Known rows, with every step that occurs:
Q F: 27 -3 4 7 4 -1 12 4 -1 6 -1 2 19 6 -9 -10 -1 -9 16
J Q: 4 -1 -1 13 7 -8 2 -7 4 -16 11 10 17 -2 -19 -9 3 -4 9
L M J U: -5 -9 8 29 -5 15 8 4 2 -11 -8 -11 -5 3 13 -4 -20 -7 -3
J Q F U: 5 6 4 7 -3 -9 22 -3 -8 5 17 17 26 12 -10 -5 -6 -15 11
M J: 2 -9 2 6 1 7 10 0 -3 -14 4 -6 2 -4 -5 1 -5 -2 2
P U: 17 -9 2 7 -1 -2 4 12 10 -4 0 -2 8 -10 -8 4 0 -12 14
M F: 7 -9 -1 7 -4 -3 -16 7 13 4 -5 -4 0 -2 0 -11 2 2 7
Q F U J: 8 0 5 16 -2 1 18 3 -9 21 6 4 21 17 -2 -11 -9 -21 18
F U P M J: -12 9 -4 -26 6 10 -5 -2 -2 -5 2 -2 -18 -16 18 18 6 17 -30
P M J U F: 2 -1 -16 -3 -8 34 -4 0 3 2 -10 -8 -17 -4 11 -4 1 3 3
U P M J Q: -10 10 -11 -14 10 0 -7 -20 -8 -35 7 5 -8 -11 -6 13 11 20 -18
Q F U J M: 9 -2 12 -6 -7 -9 19 8 -15 32 -2 -2 10 20 -11 -9 -7 -15 20
M F U J Q: -24 -1 -4 23 -12 -11 -6 -6 -2 5 13 8 11 15 -8 -11 -6 -11 13
L M F U P: -11 0 11 -6 0 -1 -14 15 13 15 -13 -7 -11 -8 20 9 -3 5 -22
L M F U: -9 -7 9 11 -6 -2 -2 9 14 15 -8 -1 -8 4 19 -5 -10 -7 -6
Q F U P M: 14 15 -3 -25 9 1 -3 0 0 14 -2 7 -1 -6 15 10 10 9 -15
Q F U: 16 1 7 2 -1 0 17 10 -1 20 6 7 17 7 3 -5 -6 -14 8
M F U: -6 -4 1 1 -10 -3 -10 12 13 19 1 0 -1 -1 11 -6 -4 -4 -2
U J: 7 -8 0 21 8 0 -2 -1 3 0 0 -4 11 3 -10 -14 1 -8 16
Q F U P M J: 0 13 -2 -25 3 8 9 -3 -14 3 0 1 -8 -3 16 18 2 9 -17
L M J Q: -13 -7 5 22 4 -2 21 -14 -8 -33 4 3 3 5 -10 0 -11 -7 0

Rows:
-3 -4 10 -6 -3 -8 6 8 -3 25 -1 -5 0 7 -8 -7 -3 -7 8 -> F U J M
0 5 -7 -21 13 10 -10 -8 -1 -19 -4 -5 -17 -17 7 14 11 22 -21 -> U P M J
-15 8 12 1 1 -1 30 -5 -23 -10 6 4 8 9 -1 18 -15 -7 -13 -> L M J Q F U P
11 11 -7 -6 8 11 -32 2 17 -1 -10 -2 -10 -19 14 1 11 21 -18 -> J U P M
1 12 -4 -26 14 2 -16 1 13 6 -2 4 -11 -20 18 10 14 17 -26 -> F U P M
-3 -11 7 16 5 7 18 -2 -1 -17 -6 -8 -6 1 4 1 -11 -6 -2 -> L M J
-5 1 13 -37 -9 -10 -20 22 5 30 -11 -11 -14 -9 4 11 4 15 -16 -> J M F U P
-23 7 -16 13 -9 -12 -14 -21 1 -2 10 13 -5 12 5 -12 5 0 7 -> P M F U J Q
9 -11 6 -15 -10 -11 -14 12 7 15 -12 -10 -9 2 -9 -9 4 7 9 -> J M F
5 4 -9 -20 6 -1 -37 -2 15 -1 -13 -4 -18 -14 12 4 18 25 -15 -> U P M F
9 -9 -1 21 -1 -2 3 6 3 -3 1 -5 10 1 -13 -2 -1 -18 24 -> P U J
10 -10 7 -2 2 -8 -1 3 -2 11 -8 -9 1 5 -19 -11 2 -1 16 -> U J M
10 -2 -3 27 -7 -11 21 -6 -16 -12 10 8 29 19 -29 -4 -6 -27 40 -> P U J Q F
14 8 -6 -20 19 2 -22 -4 13 -8 -8 0 -11 -20 7 6 20 23 -17 -> U P M
-23 15 -9 -20 5 0 0 -15 -9 -21 12 8 -9 -11 6 18 6 16 -26 -> F U P M J Q
4 6 -11 4 1 -2 20 -24 -19 -28 10 13 4 14 -9 -2 1 0 11 -> P M J Q F
-7 2 5 -15 -3 -1 -23 17 12 19 -2 -5 -3 -12 11 9 2 8 -18 -> M F U P
-2 -7 9 -20 -15 -11 -8 16 6 29 -5 -5 -10 2 4 -4 -2 3 -1 -> J M F U
2 -8 -3 7 -13 34 5 13 0 8 -6 -14 -1 -3 -2 -4 -9 -8 9 -> M J U F
-2 -4 -4 26 -2 -11 7 -5 -4 -19 11 5 18 6 -26 -3 -1 -20 27 -> P U J Q
2 13 -8 -13 7 0 8 -19 -21 -26 5 7 1 3 -8 13 7 13 -6 -> U P M J Q F
-16 -8 6 26 -7 -2 -2 4 7 16 -9 -5 -5 14 14 -11 -13 -13 4 -> L M F U J
-8 3 -15 3 4 -1 6 -25 -8 -35 11 11 -5 1 -5 -1 6 7 -1 -> P M J Q
